Each row comes from the steps of one walk. Every step used is in the known rows, and no mark comes twice. Write the walk behind each row, first mark first.
(in the rows, 128 means zero)
Known rows
nalage puba kaba pimap kurib godi: [129 133 127 123 170 150 113 116 130 132 130  98 127 115 162 140  98 118
 133 136 125 135 120 137 114 103 130 132 134 143 125 116 189 170 131 119
 141 115 156 116 123 125 191 126 114 154 134 139 118 133 149 166 131 125
 138 129]
vopoko kaba: [124 129 124 132 146 142  75 121 118 136 129 111 102 125 129 137 110  88
 142 127 152 129 121 136 117 139 132 134 130 138 121 131 168 153 128 122
 147 121 107 107 121 130 138 124 123 132 127 130 122 130 125 139 118 136
 138 131]
podeluv godi: [131 120 122 130 133 128 145 119 118 143 120 117 120 119 123 133 133 118
 142 137 122 130 116 146 122 142 127 140 143 139 117 114 123 148 128 120
 140 140 111 113 122 125 138 125 118 129 128 123 120 132  75 132 120 136
 137 155]
godi podeluv: [124 112 100 127 127 129 173 119 117 141 120  94 114 127 121 138 132 123
 132 123 120 130 116 131 114 107 133 138 140 138 116 113 118 145 132 117
 145 137 109 113 129 134 137 140 117 127 128 146 120 132  61 125 121 135
 144 176]
bavu nalage puba kaba bopo ruda: [143 114 132 128 165 153 131 124 126 146 127 137 117 103 130 132 109 123
 134 127 125 133 166 140 111 111 129 144 133 140 113 109 140 156 131 122
 155 117 161 117 103 131 213 129 135 132 111 128 118 130 133 145 109 128
 138 116]
pinupip kurib pimap: [128 144 116 123 135 133 121 115 126 139 123 102 119 122 168 152 129 128
 122 127 131 136  98 143 108 126 124 148 146 142 127 128 152 130 139 116
 149 135 111 120 124 129 117 133 128 180 150 118 110 135 139 121 120 131
 139 121]
puba kaba pimap kurib godi: [119 131 120 129 172 144 106 119 132 131 126 110 142 116 153 146  87 119
 140 131 119 134 122 151 112  93 134 137 136 144 129 120 213 167 131 118
 147 119 116 116 128 122 142 119 112 155 138 142 122 133 147 138 123 128
 144 138]
pinupip kurib pimap kaba bopo: [122 137 116 127 150 136 120 117 130 133 124 101 117 111 168 155 101 124
 117 122 125 137 127 154 124 124 125 148 144 145 127 126 200 138 136 118
 146 115 103 123 115 141 117 132 123 179 149 125 108 136 139 124 118 126
 140 129]
bopo kaba pimap kurib godi: [131 131 118 135 157 133 111 121 134 130 126 131 130  96 142 144 107 121
 146 131 117 137 143 123 112 133 128 107 140 143 125 117 215 151 131 120
 132 119  88 120 128 123 135 133 137 154 142 119 123 132 120 130 125 131
 136 141]
nalage bavu: [124 127 126 132 144 135 120 122 121 160 124  93 117 122 136 137 135 122
 134 132 131 131 115 138 115 128 131 155 141 139 115 124 132 159 131 114
 138 128 123 120 127 129 190 127 134 133 114 143 120 131 126 155 140 132
 140 111]
turu libobed: [130 137 115 128 131 129 138 117 119 142 117 121 133 117 130 145 139 127
 138 118 133 128 120 138 120 143 134 144 139 142 113 135 132 160 134 118
 149 123  98 113 148 131 146 123 121 132 149 118 121 129  95 124 113 136
 145 127]
nalage puba kaba bopo: [127 111 125 124 164 155 130 120 121 135 132  95 118 113 150 131 102 120
 125 130 125 131 156 151 115  96 132 140 132 142 124 119 146 159 132 117
 145 111 161 116 115 129 187 129 116 133 123 148 117 130 146 164 132 129
 141 126]
libobed vopoko kaba fibal maped: [127 131 114 135 142 142 124 121 120 136 131 115 109 127 146 134 108 154
 138 137 151 158 112 138 115 126 112 137 125 136 115 144 190 140 128 118
 136 113 109 108 134 125 158 145 120 134 132 146 125 128 108 139 130 138
 140 138]
pimap kurib dogo: [125 147 110 126 145 131 111 115 127 140 128  97 126 115 148 125 126 117
 137 114 134 136 107 134 137 136 128 140 146 139 126 124 172 155 132 121
 139 128 109 115 127 148 135 130 128 175 150 135 113 135 148 133 117 122
 140 128]
podeluv godi kurib: [134 112 118 129 124 123 190 118 122 142 118 108 117 118 125 140 131 121
 137 134 118 131 113 145 124 143 131 141 143 137 112 109 123 145 129 115
 147 144 110 116 127 123 134 129 118 153 146 130 121 134  20 127 119 140
 139 159]
dogo kurib: [134 121 112 128 137 130 121 116 124 143 127 106 112 121 130 149 130 125
 137 122 132 129 121 140 119 160 130 135 144 138 123 127 137 170 135 116
 145 128 111 115 124 126 131 133 127 153 134 140 119 131 135 127 124 133
 145 127]
vebe nalage puba kaba vopoko: [129 134 122 125 155 149 102 116 115 137 139 112 128 115 154 142 117 133
 132 140 123 128 134 138  94 105 133 116 133 141 122 120 161 146 126 117
 151 129 152 118 133 125 252 126 120 131 108 140 115 129 137 128 136 129
 145 119]
pimap kurib godi podeluv: [124 139 107 125 133 125 125 116 125 138 119 100 125 118 139 154 123 116
 137 117 124 139 101 130 136 120 128 135 143 137 117 111 160 171 137 122
 132 137 106 115 124 152 133 133 121 167 151 141 116 137  71 134 117 128
 141 162]
fibal kaba vopoko: [122 127 113 131 148 138 117 124 122 134 131 118 147 128 139 143  99 136
 131 121 122 147 127 151 116 116 132 135 131 139 122 133 217 149 127 113
 159 114 109 111 124 125 154 129 125 133 127 139 127 131 122 123 125 139
 140 136]
vopoko kaba puba nalage vebe: [126 128 123 136 165 152  93 118 116 133 141  95 110 119 156 136  98  89
 133 125 146 129 129 129 117 140 127 162 121 141 127 122 176 145 130 121
 147 109 149 114 114 130 190 136 120 132 112 130 121 130 148 135 126 132
 133 127]
maped fibal kaba bopo ruda: [133 111 116 134 142 138 122 127 115 135 135  95 131 112 137 129 103 133
 135 133 122 152 151 130 112 124 127 166 129 136 125 127 182 145 133 116
 164 110 110 118 106 127 161 129 146 129 118 127 124 129 119 152 137 136
 143 144]
pimap kaba: [116 119 116 130 152 137 126 119 123 134 127 115 116 120 131 138 106 117
 136 126 127 127 123 142 137 144 131 131 140 143 123 129 195 154 127 121
 147 106 105 115 123 148 139 122 120 131 128 136 113 132 140 137 116 123
 141 127]
libobed turu: [123 140 109 128 133 129 113 117 116 141 119  88 106 118 130 130 140 108
 136 103 133 128 120 141 112 120 113 139 141 142 111 135 131 133 128 118
 139 128  92 114 117 125 146 141 120 133 136 147 121 128  90 135 136 137
 133 126]
pinupip kurib pimap kaba puba: [126 137 113 126 152 138 123 115 128 133 124 100 119 119 177 154 100 126
 119 120 126 135 109 134 123 131 124 145 142 146 130 126 202 134 135 119
 147 116 123 120 116 141 121 135 121 180 147 116 108 136 153 118 119 125
 134 130]
nalage puba kaba vopoko: [129 132 123 124 161 154 133 119 117 135 133  97 127 122 152 129 103 131
 127 134 126 130 131 144 113  99 133 136 131 140 122 121 155 156 135 115
 147 112 163 108 132 129 191 129 114 133 120 142 118 131 144 162 133 130
 143 126]
kaba fibal: [131 101  98 131 144 135 122 122 127 138 128  91 126 127 141 131 113 120
 137 124 130 156 110 125 115 122 126 160 136 141 126 134 179 148 142 120
 134 119 103 116 147 131 152 139 122 133 128 133 122 131 125 133 134 134
 146 127]
pinupip kurib: [125 135 115 124 133 135 134 117 122 140 122  97 115 126 162 139 132 124
 121 116 129 134 104 140 119 128 124 147 144 142 127 129 143 144 143 116
 145 134 109 117 126 132 118 133 127 166 139 121 116 133 133 123 120 131
 138 114]
podeluv godi kurib pimap kaba bopo ruda: [148 112 122 134 134 128 184 119 130 133 122 126 126  94 128 156 104 127
 134 141 115 136 152 151 125 142 131 158 142 138 110 100 162 133 123 116
 149 126 107 118 106 130 130 129 122 163 155 128 115 135  23 127 119 136
 139 175]
dogo kurib pimap: [138 130 113 127 139 129 108 114 129 142 128 114 115 117 136 164 128 128
 138 134 134 132 116 143 107 157 130 136 147 138 123 126 144 156 132 116
 150 128 114 117 122 124 129 133 128 167 145 136 112 133 142 124 124 132
 146 133]
pinupip kurib dogo: [119 138 115 123 133 132 124 115 125 142 124  95 120 122 168 129 131 120
 121 121 130 134 106 140 117 130 123 150 146 141 126 126 151 129 136 119
 142 134 110 120 127 132 116 132 128 187 149 118 117 134 135 123 119 131
 139 118]
kaba puba nalage bavu: [127 118 114 131 164 145 119 118 118 149 135  86 129 119 162 142 114 124
 128 122 128 131 125 130 114 127 125 160 131 141 128 119 145 147 131 114
 142 117 168 119 117 127 206 141 125 134 111 136 120 131 157 117 139 127
 134 116]
bopo ruda: [156 121 120 131 133 140 131 120 122 137 129 140 131 104 126 141 132 130
 139 130 130 131 147 127 111 139 128 169 140 138 118 117 118 135 131 117
 150 124 117 110 106 129 134 130 141 131 130 122 117 128 131 127 124 131
 138 125]
libobed vopoko: [126 140 108 129 134 138 163 117 119 140 124  94 112 123 133 130 139 178
 136 141 134 130 121 144 110 121 109 137 140 137 113 135 130 136 130 115
 143 129 117 111 126 125 137 147 120 134 135 145 121 129 123 132 131 134
 141 121]
kurib dogo: [120 126 111 127 138 130 110 116 123 142 128 105 122 120 135 124 131 116
 137 132 132 129 120 139 113 129 128 143 145 139 123 126 141 129 123 121
 143 128 113 116 126 128 133 130 127 158 142 131 118 131 137 129 122 132
 140 123]
puba kaba fibal: [118  99 114 131 164 148 129 123 125 135 128 109 135 126 149 132  93 121
 139 132 124 149 125 144 111 100 136 149 131 144 130 129 183 150 140 118
 152 115 122 114 147 131 153 121 112 134 123 141 121 131 138 143 129 132
 151 136]
bavu nalage puba kaba: [129 121 131 124 164 149 128 121 123 150 125 128 109 122 133 130 120 118
 138 130 129 131 125 139 112 117 130 122 136 141 116 117 139 159 132 123
 157 125 162 117 121 131 216 125 128 133 110 127 117 131 138 149 106 128
 138 109]
podeluv godi kurib dogo: [130 114 118 129 125 121 184 116 125 143 120 108 119 116 129 132 130 118
 137 139 119 132 114 145 123 144 131 143 146 136 113 107 126 132 124 117
 145 145 111 117 127 123 131 129 118 169 154 127 122 134  21 127 119 139
 139 162]
ruda bopo kaba: [104 123 113 137 136 141 116 123 124 132 132 121 103  88 124 131 124 115
 156 127 123 130 169 131 115 134 133 112 137 140 116 116 126 150 125 120
 146 116 106 112 141 130 126 134 153 133 137 145 119 126 119 136 121 132
 143 137]
bavu nalage: [128 123 117 129 146 134 119 122 124 153 119 129 111 124 115 134 134 119
 142 121 130 130 118 138 113 129 126 129 142 139 114 124 138 153 131 123
 150 133 118 117 121 130 175 132 135 133 116 123 120 131 123 118 101 132
 138 108]

Write each row's walk
[118 129 107 130 146 129 126 122 122 135 129  73 133 128 148 135  99 127
 139 136 117 155  98 118 113 114 128 143 131 137 124 123 225 162 133 117
 156 121 101 121 127 126 164 131 132 147 129 131 127 134  87 152 135 134
 143 172] | maped fibal kaba pimap kurib godi podeluv
[139  97 121 134 149 144 120 128 128 131 130 138 143 103 133 148  96 129
 130 119 121 151 177 153 116 120 131 158 131 141 123 122 196 143 122 114
 161 110 110 118  91 125 148 127 137 132 131 138 127 129 119 125 123 136
 137 141] | fibal kaba bopo ruda
[146 121 117 132 150 135 112 117 134 134 131 129 122  95 135 168  99 131
 134 130 128 133 160 147 120 161 130 152 144 140 121 118 186 155 129 117
 150 106 108 118 103 136 126 132 130 165 145 137 110 133 141 126 122 127
 146 145] | dogo kurib pimap kaba bopo ruda
[132 152 114 132 139 140 140 117 117 137 120 104 121 116 142 141 118 152
 138 126 145 129 133 130 118 139 118 140 127 141 107 139 164 154 129 118
 146 112 116 106 140 128 150 138 110 133 150 122 127 127  93 125 120 140
 140 141] | turu libobed vopoko kaba puba
[130 132 114 136 145 135 132 124 119 133 128 131 133 105 130 134 114 135
 140 129 117 130 156 131 110 127 131 110 135 140 120 123 174 134 136 117
 138 115  96 111 137 129 136 136 136 132 126 123 123 129 112 125 128 138
 142 138] | bopo kaba vopoko
[134 128 118 123 140 141  98 114 117 142 138 110 112 116 146 143 142 124
 134 138 129 128 121 124  97 131 129 114 141 141 121 122 138 145 123 119
 146 137 144 122 124 126 249 133 130 131 112 133 113 129 133 125 134 128
 138 109] | vebe nalage puba
[130 122 112 131 153 131 107 116 132 136 129 112 114 106 137 165  99 126
 133 129 128 132 144 154 122 155 131 137 144 141 123 124 194 163 128 118
 146 108 105 120 113 135 128 132 123 166 144 145 110 134 141 127 122 128
 147 141] | dogo kurib pimap kaba bopo
[136 127 123 123 150 141 125 120 124 153 123 119 102 122 125 129 136 118
 136 124 133 132 118 129 114 133 125 125 140 139 113 119 132 156 131 124
 148 128 151 117 118 131 213 136 135 133 113 123 117 131 130 142 108 129
 134 103] | bavu nalage puba
[123 148 118 133 140 145 126 119 118 136 127  97  99 124 134 131 121 151
 140 143 150 130 124 142 111 131 112 133 131 137 111 136 159 139 127 119
 146 123 114 106 124 126 139 141 117 134 133 143 124 128 117 140 127 137
 140 132] | libobed vopoko kaba
[127 117 113 132 154 131 107 119 130 134 130 139 129 120 150 157  96 125
 136 134 131 158 103 142 123 134 132 139 138 142 127 136 224 136 123 121
 143 103 104 120 132 140 154 129 125 148 142 136 108 135 137 134 122 125
 142 139] | kurib pimap kaba fibal maped
[119 137 109 132 154 137 124 120 121 132 129 103 130 120 133 137  91 131
 131 122 123 128 131 146 136 127 129 137 137 141 119 129 222 155 131 119
 142 100 101 109 132 147 140 129 116 131 125 138 116 132 131 131 122 127
 144 131] | pimap kaba vopoko
[121 101 112 133 154 133 123 122 126 134 131 136 127 126 146 140  90 121
 134 118 127 161 108 137 143 139 132 138 133 143 128 139 233 154 128 121
 135  95  99 118 136 147 161 127 123 130 127 140 115 132 128 137 120 124
 142 135] | pimap kaba fibal maped
[110 115 106 139 145 144 114 124 123 130 132 109 108  88 135 131 109 116
 152 118 118 130 177 118 117 126 130 116 133 142 120 115 141 149 123 120
 140 110 126 111 132 130 128 143 148 133 135 140 120 126 129 126 126 132
 135 143] | ruda bopo kaba puba
[119 115 108 125 125 122 127 118 121 140 117 108 119 123 124 159 129 115
 137 134 120 132 112 134 110 110 129 138 141 136 112 110 126 150 130 122
 134 140 111 116 121 134 131 134 119 147 142 138 124 134  39 130 121 138
 141 167] | kurib godi podeluv
[127 115 123 126 157 150  99 117 118 136 138 110 121 107 152 143 115 125
 131 138 121 129 153 144  96 102 133 117 135 143 124 119 154 148 123 117
 150 128 151 124 119 125 250 127 122 131 110 144 115 128 137 130 135 127
 143 119] | vebe nalage puba kaba bopo
[130 110 105 129 142 129 169 118 135 133 125  99 120 119 144 157 102 125
 132 133 126 145 107 135 121 134 134 145 140 141 120 124 203 136 131 114
 154 115 105 121 140 137 139 136 121 176 161 140 112 136  70 128 123 131
 145 139] | godi kurib pimap kaba fibal
[138 122 117 133 154 139 110 120 131 129 130 127 128  96 136 158  94 127
 133 135 126 134 161 150 118 127 129 156 141 143 121 119 196 132 122 120
 149 103 107 118 102 140 133 129 129 148 142 133 107 133 140 129 120 126
 142 141] | kurib pimap kaba bopo ruda
[129 112 119 135 147 139  73 125 121 135 134 133 115 131 144 141  94  92
 139 120 152 163 106 133 122 133 133 140 123 138 125 141 208 152 129 122
 135 110 100 110 134 129 162 129 127 131 127 134 124 130 115 138 123 137
 139 139] | vopoko kaba fibal maped
[127 157 120 132 134 138 141 117 118 139 119 114 117 117 134 140 130 150
 141 133 149 129 128 141 116 144 120 136 131 140 104 140 153 155 131 117
 150 117 100 107 147 129 148 131 114 133 152 125 125 127  83 133 117 140
 145 137] | turu libobed vopoko kaba
[120  95 120 132 160 143 126 124 122 136 130 144 140 129 154 139  94 124
 137 127 123 161 114 151 117  99 138 141 127 142 131 136 184 150 133 116
 148 111 122 115 141 128 162 120 119 132 124 147 120 131 135 140 124 131
 147 137] | puba kaba fibal maped
[125 128 124 133 141 134  90 118 118 157 133 109 119 116 141 148 142 126
 139 139 128 129 120 133  96 128 132 129 142 140 117 123 142 150 123 115
 145 143 120 127 129 125 252 125 136 131 103 140 117 129 119 123 142 130
 143 107] | vebe nalage bavu
[117 120 115 130 140 135 121 123 113 140 133  87 123 133 140 125 118 128
 140 137 126 150 105 126 113 134 130 141 132 136 127 137 178 150 133 117
 167 119 113 118 126 128 166 124 140 130 118 127 123 131 126 155 133 134
 143 136] | maped fibal kaba
[142 150 121 135 134 142 145 120 120 134 121 122 125  98 131 143 118 156
 137 130 146 132 167 143 115 138 118 159 129 140 101 132 154 149 130 117
 148 109  99 107 129 128 145 134 121 132 152 125 126 126  78 129 120 141
 145 144] | turu libobed vopoko kaba bopo ruda
[131 144 104 129 157 132 111 115 136 134 128  84 136 114 149 126 106 121
 135 121 128 135 112 133 117 114 125 146 144 143 128 123 219 154 126 118
 133 122  96 118 128 119 140 138 121 165 144 134 120 134 160 125 127 127
 138 130] | kaba pimap kurib dogo
[134 107 114 132 137 125 181 118 132 136 121 109 122 114 137 150 106 122
 138 144 118 147 109 142 126 147 131 147 142 139 114 110 184 136 129 118
 146 129 104 120 136 132 140 129 113 164 153 127 115 136  26 132 122 136
 142 172] | podeluv godi kurib pimap kaba fibal
[126 124 126 124 153 149 102 115 117 139 138 119 119 115 153 142 126 124
 136 142 125 128 129 135  94 117 135 110 136 143 124 120 144 145 123 118
 156 134 156 121 127 126 252 122 123 131 110 139 113 129 143 132 132 126
 143 115] | vebe nalage puba kaba
[129 115 105 128 160 145 120 117 117 137 135  95 130 121 157 141 112 124
 129 118 127 130 126 130 115 126 124 151 131 142 133 123 146 139 131 117
 148 118 161 114 115 127 173 144 119 133 121 129 119 131 161  99 127 128
 134 122] | kaba puba nalage
[130 128 124 134 146 133 152 120 124 153 124 119 108 119 120 126 141 118
 139 125 126 129 119 138 115 130 124 161 141 140 112 120 135 153 134 123
 146 130 121 127 121 132 209 136 138 130 104 129 118 131 119 149 108 131
 136  99] | bavu nalage vebe
[118 132 117 131 159 147 129 122 117 134 128 109 143 124 141 136  94 134
 133 130 120 128 136 160 110  87 136 140 131 140 124 126 171 152 136 115
 154 116 124 106 137 128 141 121 111 132 122 144 121 130 138 133 126 134
 150 135] | puba kaba vopoko
[107 123 110 139 146 142 115 123 131 129 132 111 110  87 127 130 110 117
 155 131 119 131 171 130 105 121 131 116 136 143 117 116 160 151 122 119
 143 113  97 114 142 114 129 140 148 132 136 144 123 126 127 130 127 134
 141 141] | ruda bopo kaba pimap
[106 137 107 139 138 141 115 124 123 130 133 111 115  88 126 130 111 125
 151 125 119 131 175 135 115 119 131 117 133 139 113 116 148 150 129 118
 141 111 103 107 148 129 127 140 148 133 135 146 121 126 113 131 127 135
 145 141] | ruda bopo kaba vopoko
[129 120 113 131 151 135 188 113 130 133 133  96 121 112 157 157 106 126
 126 134 121 131 115 140 121 138 132 160 137 141 122 114 182 128 128 112
 160 112 139 127 124 136 176 141 122 174 149 141 109 136  90 128 124 127
 140 130] | godi kurib pimap kaba puba nalage vebe
[117 126 116 129 167 141 134 119 131 131 122 103 139 117 150 147  87 120
 138 130 114 134 121 147 112  82 136 136 134 144 125 112 205 166 132 117
 146 124 115 115 130 125 141 123 107 153 137 149 122 134 109 136 121 129
 146 167] | puba kaba pimap kurib godi podeluv
[127 115 113 135 153 144  74 124 124 133 132  99 109 127 140 133  94  87
 141 126 153 152 117 125 117 135 130 150 126 140 124 134 205 152 136 124
 138 113 101 109 139 132 151 130 120 133 125 128 125 130 119 142 127 138
 143 138] | vopoko kaba fibal
[120 104 115 129 165 148 116 121 122 134 136 120 142 125 160 148  98 125
 130 120 124 148 127 140 117 132 130 136 127 142 133 127 200 140 123 114
 168 112 153 117 107 125 181 131 124 134 124 133 125 131 152 107 123 131
 132 133] | fibal kaba puba nalage
[124 129 112 129 167 142 106 115 127 132 134 115 128 114 156 158  96 124
 133 135 128 132 121 140 118 137 128 140 137 144 130 122 201 131 123 120
 155 104 142 118 115 139 159 133 118 150 137 129 106 135 164 115 121 121
 138 135] | kurib pimap kaba puba nalage
[132 109 129 127 164 147 127 124 124 150 127 147 117 125 143 132 109 121
 136 124 129 154 115 137 116 113 131 124 131 140 119 125 164 157 130 122
 149 116 158 118 128 131 233 129 131 133 110 132 118 131 131 149 107 128
 138 115] | bavu nalage puba kaba fibal maped
